What can hang from each mark
vaseves: fipid zuzesor
mabol: gubab
duse: fipid
zuzesor: fipid gubab mibe
fipid: mibe vaseves
mibe: zuzesor
gubab: fipid mabol

Known rows, with every way that one mark hangs from another
duse[fipid]: [-0.81 -0.17 -1.61  1.43 -2.86 -1.13  1.83 -0.26 -2.40 -0.16  2.81  0.34
  1.59 -0.77 -0.09 -1.57  0.90 -5.02  0.08  3.67 -0.31]
vaseves[fipid[mibe] zuzesor[gubab]]: [-1.99  0.71  2.16 -2.73  6.08  1.04  0.76 -5.09  2.40  1.15 -1.60  1.93
  0.88  0.86  0.11 -0.68 -0.95 -3.28  0.63  0.24  4.09]
zuzesor[fipid[mibe]]: [-1.53  2.45  1.64 -0.75  1.30  3.10  0.90 -1.24  1.32  0.64 -0.26  0.00
  3.00  0.26  1.02 -0.52  4.55 -3.01 -0.14  0.05  0.39]
fipid[mibe[zuzesor[gubab[mabol]]] vaseves]: [ 2.64  2.32  2.54 -0.77  0.54 -0.64 -0.58  0.90  0.51 -0.42 -2.18  0.81
 -1.03 -1.73  1.83  0.39 -1.30  4.97 -0.91 -2.72 -1.65]
fipid[mibe vaseves]: [ 2.51  1.44  3.01 -0.33  0.10  0.07 -0.11  0.63 -1.96  0.36 -0.80  0.14
  1.41 -1.24  1.90  0.43 -0.06  3.00 -1.87 -2.46  0.11]
gubab[fipid[mibe[zuzesor] vaseves]]: [ 3.32 -0.89  1.02  1.18 -0.26 -0.90 -0.95  1.16 -0.41 -2.80  1.37  0.02
 -1.49 -1.11  0.49  0.96 -1.32  2.73 -0.80 -3.28 -1.17]
gubab[fipid[mibe[zuzesor] vaseves] mabol]: [ 3.87 -0.12 -0.75  1.69 -1.49 -2.38 -1.81  2.70 -0.58 -2.01  1.08 -0.45
 -2.34 -0.73 -0.88  2.70  0.48  6.22 -0.60 -1.75 -2.40]
zuzesor[fipid gubab]: [-4.17 -0.78 -0.29 -2.60 -0.07  3.82  1.05  1.22  2.82  2.98 -2.01 -0.02
  1.29  1.58 -0.44 -0.95  2.23 -4.63  1.01  1.80  0.24]
duse[fipid[mibe[zuzesor]]]: [ 0.61  2.56  0.33  1.39 -0.92 -1.19  1.47 -1.14 -1.01 -2.40  1.81  1.15
  1.19 -2.00  1.59 -1.40 -0.04 -3.14 -0.08  1.47 -1.24]
mabol[gubab[fipid[vaseves[zuzesor]]]]: [ 0.55 -2.49 -2.10  1.31 -2.18 -1.84 -1.01 -0.23 -1.98 -0.58  1.97 -1.53
  1.01 -0.13 -1.95  1.17  0.18  1.46 -0.11 -1.42  1.22]
zuzesor[gubab mibe]: [-2.46 -1.40 -1.23  0.47  0.42  1.40  0.16  0.23  1.48  2.98 -1.81  0.21
  0.37  1.95  0.17 -2.86 -2.79 -3.08  1.68  2.44 -0.96]
gubab[fipid[mibe] mabol]: [ 1.88 -2.00 -1.88  2.42 -1.89 -1.88 -1.56  3.15 -0.93 -0.66  1.46 -0.94
 -0.26  1.05 -2.03  2.57  0.87  2.48 -0.11  0.45 -1.70]
zuzesor[fipid]: [-2.32  0.89 -0.20 -0.58 -0.04  2.36  1.00 -1.50  1.14  2.03  1.04 -0.39
  2.55  0.41 -0.17 -1.43  5.49 -3.96  0.22  1.69  0.16]
zuzesor[fipid mibe]: [-2.04  3.07 -0.18  0.67  1.88  3.40  0.96 -3.26  1.70  1.17  0.71 -0.07
  1.92  0.89  1.23 -2.74  4.52 -3.82  0.84  2.05 -0.59]
fipid[mibe[zuzesor] vaseves]: [ 3.29  2.60  3.04 -0.07  0.86 -0.88 -0.31 -0.92 -0.30 -0.92 -0.58  0.81
 -0.16 -2.41  2.47 -0.53 -0.33  4.11 -1.33 -3.22 -1.32]
mabol[gubab[fipid[mibe[zuzesor]]]]: [ 0.97 -1.76 -1.71  2.21 -1.84 -1.90 -1.18  0.06 -0.49 -1.43  1.47 -1.07
  2.55  0.02 -1.39  0.78  0.20  0.65  0.50 -1.85 -0.11]
mabol[gubab[fipid[mibe vaseves]]]: [ 1.65 -1.71 -0.76  1.34 -2.28 -1.28 -1.17  1.16 -2.31 -1.09  1.13 -1.50
  2.61 -0.02 -0.97  1.79 -0.13  2.20 -0.52 -2.56  0.77]
duse[fipid[mibe[zuzesor[gubab[mabol]]]]]: [ 0.24  2.28 -0.24  0.89 -1.17 -1.09  1.14  0.21 -0.46 -2.05  0.51  1.11
  0.54 -1.43  0.84 -0.72 -0.33 -2.31  0.12  2.04 -1.68]
fipid[vaseves[zuzesor[gubab]]]: [-0.41 -1.07  0.65 -1.52  0.36 -0.65  0.21 -1.11 -0.80  1.72 -0.46  0.07
 -2.23 -0.40  0.03 -0.76 -1.21  1.53 -0.50 -0.14  1.10]
zuzesor[gubab[fipid] mibe]: [-1.62 -3.04 -1.70  0.91  0.11  1.44 -0.31  1.61  1.52  1.03 -0.81 -0.22
 -0.96  2.40 -0.53 -1.65 -3.68 -2.61  1.67  1.36 -1.17]
mibe[zuzesor[fipid gubab[mabol]]]: [-1.59  1.06 -1.57 -0.73 -0.05  0.16 -0.06 -0.99  4.38  1.53 -0.92  0.64
 -1.13 -0.25 -0.66 -1.48  2.79 -0.69  1.54  1.50 -2.56]
zuzesor[fipid[vaseves] gubab[mabol] mibe]: [-1.97  3.00 -0.08 -1.87  0.84  3.94  0.29  0.69  2.41  2.36 -3.08 -0.02
 -0.92  1.20  0.71 -0.46  2.19  0.84  0.76  1.50 -1.06]

Rows
[-1.18 -4.04 -0.51 -0.62 -0.85  0.76 -0.45  3.76  1.12  0.78 -1.45 -0.22
 -0.01  1.92 -0.91  0.28 -3.40 -2.18  0.75 -0.01 -0.25] -> zuzesor[gubab[fipid[mibe]]]
[ 0.95  1.48  2.79 -1.54  1.97 -0.38 -0.23 -0.15 -0.48 -0.01 -2.17  0.28
 -1.62 -0.80  1.40  0.97 -1.69  4.00 -1.21 -1.83  1.02] -> fipid[mibe vaseves[zuzesor[gubab[mabol]]]]
[ 1.18 -2.80 -2.19  1.51 -3.18 -1.65 -1.05  1.06 -2.34 -0.10  1.86 -1.65
  2.11  0.15 -1.88  1.22  0.54  1.61 -0.28 -1.31  0.67] -> mabol[gubab[fipid[vaseves]]]
[ 2.07  3.37  1.47  0.49 -1.03 -0.95  1.32 -0.61 -1.87 -2.78  1.35  1.23
  0.03 -2.91  2.28 -0.65 -0.45 -0.19 -1.11 -0.09 -1.18] -> duse[fipid[mibe[zuzesor] vaseves]]
[-2.16 -1.37 -2.12  0.77  1.98 -0.97 -0.53 -1.92  1.51  0.37  0.08 -0.07
 -3.58  1.70 -1.19 -1.26 -2.13 -0.98  1.56  2.20  0.11] -> vaseves[zuzesor[gubab[fipid mabol] mibe]]
[-0.83 -3.53 -1.59  0.08 -1.70 -0.11 -1.00  4.72  0.88  1.41 -1.69 -0.48
 -0.65  2.02 -1.92  1.57 -2.09  0.41  0.77  1.07 -1.20] -> zuzesor[gubab[fipid[mibe] mabol]]
[-3.31  0.96  1.67 -2.92  1.33  4.47  0.91  1.36  3.22  1.68 -3.23  0.27
  1.89  1.54  0.82 -0.13  1.42 -3.67  0.63  0.23  0.47] -> zuzesor[fipid[mibe] gubab]
[-0.01  0.42  0.05 -0.70  0.99 -0.76 -0.09 -1.56 -0.52  1.54 -0.61  0.03
 -2.76 -0.17  0.28 -0.88 -1.06  2.60 -0.20  0.41  0.38] -> fipid[vaseves[zuzesor[gubab[mabol] mibe]]]
[ 0.26  2.12 -0.14  0.66 -0.65 -0.88  1.77 -2.28 -2.66 -1.68  2.45  0.75
 -1.07 -1.78  1.03 -1.63 -0.16 -1.93 -0.65  2.01  0.51] -> duse[fipid[vaseves[zuzesor[mibe]]]]
[-3.66  0.81  1.10 -2.22  3.62  1.87  0.78 -2.88  2.77  0.52 -1.50  0.34
 -1.04  0.82  0.27 -0.99  0.65 -3.31  0.69  0.63  1.79] -> vaseves[zuzesor[fipid[mibe] gubab]]
[ 1.51  2.40  1.53  0.15 -1.61 -0.24  1.66  0.46 -3.07 -1.98  1.22  0.73
  1.12 -2.08  1.88 -0.02 -0.29 -0.94 -1.39  0.45 -0.02] -> duse[fipid[mibe vaseves]]
[ 0.66 -1.67 -2.08  1.82 -1.47 -1.68 -1.01 -1.01 -1.82 -0.93  1.81 -1.46
  0.85  0.19 -1.43  0.56 -0.22  1.55  0.12 -1.29  0.90] -> mabol[gubab[fipid[vaseves[zuzesor[mibe]]]]]
[ 0.63 -2.21 -1.70  1.98 -2.10 -1.42 -1.09  0.78 -1.49 -0.69  1.37 -1.34
  3.42  0.65 -1.62  1.22  0.24  0.06  0.15 -1.36  0.54] -> mabol[gubab[fipid[mibe]]]
[ 2.42 -2.62 -2.67  1.79 -3.40 -2.22 -1.53  3.48 -2.08  0.28  2.00 -1.21
 -1.96  0.37 -2.61  2.52  1.33  4.43 -0.51  0.40 -1.74] -> gubab[fipid[vaseves] mabol]
[ 0.76  1.40  3.42 -1.78  2.28  0.16  0.02 -0.62 -0.33 -0.33 -2.06  0.54
 -1.33 -0.87  1.95  0.48 -2.31  2.73 -1.23 -2.41  1.56] -> fipid[mibe vaseves[zuzesor[gubab]]]
[-1.72  1.75  2.84 -3.88  1.19  4.67  0.92  1.87  2.28  1.19 -3.72  0.29
  0.88  0.48  1.52  0.57  1.02 -0.70 -0.42 -1.50  0.70] -> zuzesor[fipid[mibe vaseves] gubab]
[-2.83  2.46 -0.08  0.35  3.85  1.11  0.87 -6.27  1.76  0.18  1.23  0.11
 -1.11  0.43  0.59 -2.81  2.70 -3.57  0.96  1.89  1.12] -> vaseves[zuzesor[fipid mibe]]
[ 2.05 -1.24  1.14  0.53  0.70 -0.66 -0.68  0.53 -1.25 -2.63  1.36 -0.36
 -1.92 -0.42  0.24  1.31 -1.64  1.82 -1.05 -2.69  0.64] -> gubab[fipid[mibe vaseves[zuzesor]]]
[ 1.02  2.91  1.72 -0.08 -0.01 -0.51  1.69 -1.27 -2.63 -2.86  1.41  0.76
 -0.18 -2.17  1.98 -0.22 -0.64 -0.93 -1.31  0.40  0.69] -> duse[fipid[mibe vaseves[zuzesor]]]
[-2.23  1.00 -0.57 -1.17  5.48  0.36  0.40 -6.10  2.67  2.34 -0.83  1.54
 -0.56  1.35 -0.79 -1.60  0.16 -2.60  1.83  2.87  2.91] -> vaseves[fipid zuzesor[gubab[mabol] mibe]]
[ 3.35 -1.24 -0.82  1.28 -1.99 -1.64 -1.64  3.68 -1.81 -1.17  0.89 -0.95
 -1.13  0.14 -1.04  3.26  0.41  5.39 -1.03 -1.07 -1.34] -> gubab[fipid[mibe vaseves] mabol]
[ 1.99 -0.95 -0.83  1.50 -1.91 -1.70 -1.21  0.40 -1.18 -1.63  1.22 -0.98
  1.84 -0.67 -0.78  1.34 -0.14  2.79 -0.24 -2.86 -0.06] -> mabol[gubab[fipid[mibe[zuzesor] vaseves]]]
[ 0.16  1.36 -0.30  0.17 -1.29 -1.27  1.76 -1.64 -2.69 -1.34  2.56  0.57
 -0.97 -1.92  0.74 -1.07  0.07 -1.75 -0.84  2.02  0.71] -> duse[fipid[vaseves[zuzesor]]]
[-0.38 -4.11 -2.11 -0.54 -2.79 -0.50 -0.98  4.94  0.05  2.08 -1.12 -0.70
 -1.78  1.51 -2.29  1.52 -1.87  1.51  0.54  1.01 -0.93] -> zuzesor[gubab[fipid[vaseves] mabol]]
[-2.26 -2.41 -0.41 -0.62  1.96 -0.80 -0.13 -1.28  1.42 -0.08 -0.14  0.06
 -2.50  1.10 -0.99 -0.64 -2.62 -2.26  0.94  0.42  1.42] -> vaseves[zuzesor[gubab[fipid[mibe]]]]
[ 0.21 -2.96 -0.78 -0.71 -1.91 -0.05 -1.00  5.23  0.21  1.08 -2.16 -0.48
 -1.43  1.35 -1.37  2.07 -2.46  2.34  0.11 -0.15 -0.95] -> zuzesor[gubab[fipid[mibe vaseves] mabol]]
[ 0.76  1.43  1.18 -0.90  3.01  0.19  0.11 -3.02  1.96  1.65 -0.85  1.94
  2.94 -0.14  0.10 -0.56  1.60 -1.21  0.63  0.33  0.83] -> vaseves[fipid[mibe[zuzesor[gubab[mabol]]]]]
